(in the rows, 128 means zero)
Known rows, with every way that one mark hangs from another:
j_599{j_72 j_534{j_420} j_809{j_711}}: [171 103 154 128 119  97 143 164 106  62 154 134 157 119 137 134 168 136
 159 187]
j_534{j_420{j_719{j_599 j_711{j_72}}}}: [104 169 166 132 141  98 125 153 123  56 148 229 103 135  88 102 196 148
 109 178]
j_420{j_534}: [129 112 160 125 115 120 131 133 111 110 106 111 129 111 128 100 142 131
 124 140]
j_719{j_711{j_16}}: [103 127 130 133 129 119 143 127 111  94 108 120 110 163 102 101 142  97
 124 124]
j_809{j_711{j_72}}: [147 111 139 104 142 106 167 142 110  71 158 149 111 168 118 131 176 128
 149 151]
j_534{j_420{j_719}}: [104 147 159 142 141 132  92 165 118  94 121 195 128 125 120 109 119 130
  95 146]
j_599{j_72 j_534}: [136  91 159 142 117 136 147 126 131 101 148 128 151  92 142 131 170 134
 136 162]
j_514{j_599}: [115 143 122 125 123 133 118 108 151 110 131 153 119 110 112 120 163 148
 102 138]
j_719{j_599{j_809}}: [147 164  98 123 110  98 135 135 141 130 140 108 134  95 105 158 162 141
 137 154]
j_719{j_599{j_72 j_534} j_711}: [124 119 143 145 115  98 160 112 136  88 155 146 139 101 110 121 217 147
 156 188]
j_534{j_420{j_719{j_599 j_711{j_16 j_72}}}}: [ 80 162 165 136 144 121 121 157 114  30 121 217  96 148  75 114 208 123
  84 169]
j_534{j_420}: [124 139 143 131 135 138  93 144 119 110 113 166 130 139 138 127 114 141
 117 129]
j_711{j_16 j_72}: [118 117 148 120 131 153 143 135 121  75 119 132 106 138 116 144 167 107
  97 127]
j_599{j_534}: [121  98 148 137 114 134 135 121 127 119 122 120 143  95 150 107 127 134
 147 143]
j_599{j_72}: [144 120 138 134 131 128 139 132 134 111 155 137 137 126 120 152 172 130
 117 149]
j_599{j_809{j_711}}: [167 130 108 111 122  78 159 150 114 107 151  97 133 145 112 130 138 116
 163 151]
j_534{j_420{j_719{j_599{j_72} j_711}}}: [106 165 155 151 144  96 117 155 127  64 154 222 125 135  78 120 211 145
 105 189]
j_534{j_420{j_719{j_599{j_809} j_711{j_72}}}}: [132 181 156 128 124  74 140 166 126  60 160 194 110 114  83 111 188 143
 118 189]

Rows:
[124 125 154 146 124 140 105 133 132  79 132 179 154  90 132 157 200 167
 124 180] : j_719{j_599{j_72 j_534{j_420}}}
[ 96 118 180 150 127 139 101 158 116  85 115 187 144  90 141  88 118 135
 114 161] : j_599{j_534{j_420{j_719}}}
[118 132 170 132 121 111 134 127 123  64 134 189 121 116 127 104 190 162
 149 176] : j_719{j_599{j_534{j_420}} j_711{j_72}}
[ 94 147 163 137 120  79 144 141 114  82 124 158 117 110  77  69 190 134
 122 181] : j_420{j_534 j_719{j_599 j_711}}
[158 120 146 126 114 102 133 143 129  43 160 159 150 102 123 127 203 154
 135 196] : j_514{j_599{j_72 j_534{j_420} j_809{j_711}}}
[143 134 125 123 117  91 126 152 111  75 129 141 151 109 124 136 166 154
 170 183] : j_719{j_599{j_534{j_420} j_809{j_711}}}
[145 101 163 116 119 123 146 167  91  26 121 132 128 132 133 127 164 113
 141 166] : j_599{j_534{j_420} j_809{j_711{j_16 j_72}}}
[163 115 120 126 111  81 171 141 125  72 170 111 156  97 107 159 223 143
 170 202] : j_719{j_599{j_72 j_534 j_809{j_711}}}
[150 131 159 138 100 129 115 133 147  72 148 154 152  63 132 131 183 160
 109 183] : j_514{j_599{j_72 j_534{j_420} j_809}}
[125 142 162 132 100  71 177 144 132  71 172 147 124  72  98  90 200 132
 145 205] : j_420{j_719{j_599{j_534 j_809} j_711{j_72}}}
[158 149 121 125 106 113 142 126 158  98 171 126 134  86 100 153 199 142
 100 167] : j_514{j_599{j_72 j_809}}
[139 134 120 100 120 111 164 138 125  33 146 127 104 138  86 139 211 114
 107 158] : j_514{j_599{j_809{j_711{j_16 j_72}}}}
[108 141 122 140 132 114 148 123 127  73 133 142 117 148  74 151 230 119
 112 161] : j_719{j_599{j_72} j_711{j_16}}
[104 126 156 136 117 149  91 118 139  85 111 181 136  86 144  98 150 165
 110 153] : j_514{j_599{j_534{j_420}}}
[166 106 148 137  99 113 159 137 134 107 161  93 158  70 138 140 162 128
 145 174] : j_599{j_72 j_534 j_809}
[154 128 144 113 117  93 143 156 112  47 149 157 135 109 125 142 198 156
 165 192] : j_719{j_599{j_534{j_420} j_809{j_711{j_72}}}}
[ 95 127 168 135 122 132 128 130 113  38 107 178 111 128 115 115 200 138
 124 166] : j_719{j_599{j_534{j_420}} j_711{j_16 j_72}}
[151  87 136 129 113 111 171 152 104  52 143  86 148 119 114 143 190  97
 145 174] : j_599{j_72 j_534 j_809{j_711{j_16}}}
[116 144 136 141 101  98 138 149 139 103 144 127 148  48 110 121 163 135
 133 188] : j_420{j_719{j_599{j_534 j_809}}}
[105 125 182 136 119  84 151 147 104  86 123 145 118 121  97  43 148 115
 123 165] : j_420{j_534 j_719{j_711}}
[118 121 154 126 113  99 168 112 131  80 148 153 116 105 119 105 203 152
 160 177] : j_719{j_599{j_534} j_711{j_72}}
[ 94 125 183 152 127 108 120 150 109  79 123 189 134 113 129  53 120 129
 134 168] : j_599{j_534{j_420{j_719{j_711}}}}
[138 103 130 127 109 115 162 133 128  33 147 111 141 102 100 135 224 117
 120 186] : j_514{j_599{j_72 j_534 j_809{j_711{j_16}}}}
[144  92 148 111 112 113 179 150  99  44 139  95 127 122 123 127 179 102
 151 166] : j_599{j_534 j_809{j_711{j_16 j_72}}}
